Each row was made from one walk, in order. Every step used is in the known rows, and no mark comes twice. Write each row's walk.
In the rows, zero is written as 128.
Known rows:
F-E-W: [150 159  77 102 136 157 154 126 124 145 150 106 107 156 114  90 144 125
 141 135  88 105]
H-N-Z-E-G: [120 134 128 139 125 156 141 144 149 152 149 105 129 155 162 139 118  89
 164 119 195 157]
W-E-H-N: [ 91 103 125 131 125 168 151 125 142  85 128 168 152 163 175  94 157  80
 136 163 102  75]
Z-E: [133 117 102 187 115 139 118 145 100 106 146  67 155 161 127 103 145 137
  97 163 121 123]
W-E-H-N-G-P: [ 80  88 120 123 123 168 140 108 147  98 129 163 134 168 168 113 131  93
 135 156  92  85]
F-N-H: [141  75  89  69 106 167 140 103 101 130  83  95 139 121 128 120 145 134
 112  77  96 171]
W-N: [153 133  90 111 147 162 160 142 145 139  71 105 176 195 107 126 206  85
 176 123 108 157]
Z-E-F-N-H: [129 132 113 132 142 174  84 156  84  96 139  77 173 115 153 109 145 114
 118 110 144 143]
H-N-Z: [128 102 119 122 116 153 156 119 155 164 130 114 124 170 127 135 131  90
 178 107 189 176]
Z-E-H-N: [ 94  98 108 192 108 135 126 145 139 104 137 122 137 150 167 121 149 109
 101 170 149 106]
H-N-G: [108 122 108  99  83 146 130 120 167 158 108  94 136 180 112 152 104 130
 195  97 152 132]
F-N-Z: [160  83  76 111 104 167 143  90  75 173 103 109 156 135  96 135 144 120
 132  99 108 210]
N-G-P: [121  64  78 117  92 135 114  74 125 151 104  74  99 203  66 156  86 144
 142 117  83 153]
Z-E-W: [112 143  93 167 114 144  99 149 128 116 164  64 189 139 122 108 133 133
 113 169 126 125]
E-W: [124 126  76 109  97 148 116 127 149 131 133  94 189 164  79 111 129 110
 159 143 125 144]
W-E: [136 123 116 128 132 173 148 124  97  83 138 110 171 173 135  78 157 109
 133 155  77  92]
P-G: [204 137 119 130 103 145 117 112 148 124 136  98 151 252  49 139 143 127
 165 102 142 133]
F-N: [164  91  64 104  77 170 131 121  85 138  90 107 174 152  94 128 155 146
 129  95  92 173]
E-H-N: [ 97  63  96 142  87 131 153 121 169 110  91 176 115 178 146 139 154  72
 145 142 158 118]
G-P: [152  14  76 145  96 153 126 107 130 115 120 112  95 217  76 134 137 125
 101 126 125 178]
H-N-Z-E: [118 115 127 148 123 154 141 131 150 164 149  98 126 158 143 133 127  98
 159 123 191 166]
Z-E-W-N-G: [102 172  94 145 138 152  99 143 146 146 140  60 199 143 126 122 144 124
 139 161 110 132]

Write each row's walk:
[135 171  94  72 176 167 167 126 150 154 126 103 107 141 139  97 168 102
 152 114  83 111] => F-E-W-N-H
[ 83  79 104 182 104 133 113 128 148 119 137 118 118 156 158 140 126 119
 100 164 136 113] => Z-E-H-N-G-P
[123 155  80  89 132 163 125 140 174 151 106 104 211 163  92 126 170  90
 182 133 120 158] => E-W-N
[129 148 102 140 129 169  73 149  76 110 134  71 184 129 130 124 132 125
 135 118 129 140] => Z-E-F-N-G
[116 125 130 138 136 163 129 141 144 153 149 104 140 151 150 135 125  81
 174 107 210 167] => H-N-Z-E-F
[ 81 107 108 182 107 128 118 131 140 120 133 111 133 146 164 132 127 118
 111 168 133 104] => Z-E-H-N-G
[126 111 100 128 143 143 184 106 134 149 129 161  45 156 163 109 151  85
 134 134 117 102] => F-E-H-N-Z
[104 126 123 138 128 155 131 134 162 168 160  97 145 147 146 134 122  98
 162 124 195 169] => H-N-Z-E-W
[115  82 114 187 148 126 148  90 100 144 142 104 113 142 134 118 128  74
 107 172 138 166] => N-Z-E-H
[104  91  97 197 115 125 125 132 111  90 134 112 136 150 148 110 151 111
  84 184 122 106] => Z-E-H
[145 134 110 134 186 168 154 128 138 159 105  96 146 171 144 145 176  65
 147 136 130 192] => W-N-Z-E-G-P
[140 138 114 139 185 162 162 124 130 170 100  91 160 162 131 131 188  69
 157 139 122 185] => W-N-Z-E
[141 124  97 179 118 153 105 163 109  80 151  77 133 170 152 130 123 123
  88 157 125 126] => Z-E-G-P
[130 109  95 126 135 144 181 123 138 130 122 164  55 163 159 108 158 100
 134 133 110  81] => F-E-H-N
[151 176  82  92 162 167 162 134 142 161 132 112 122 156 121  98 172 110
 161 128  83 113] => F-E-W-N
[151  94  85 136 111 166 128 101  70 167 127  93 162 123 118 127 142 127
 112 112 108 198] => F-N-Z-E
[148 134  90  72 114 183  79 129  78 122  92 102 187 142  94 139 129  99
 194  67 134 167] => E-F-N-G
[140 140 103 150 130 173  80 163  78  98 142  84 187 131 134 111 148 118
 127 120 145 144] => Z-E-F-N
[126 120  99 143 125 171  67 146  83 110 140  78 169 136 127 133 125 130
 124 113 134 154] => Z-E-F-N-G-P
[134 148 131 107 155 195 115 147  88  63 137 120 188 164 140  78 152  76
 164 131 115  99] => W-E-F
[135 158  80  85 161 165 150 118 150 174 132 103 102 163 115 116 150 119
 158 120  73 122] => F-E-W-N-G-P
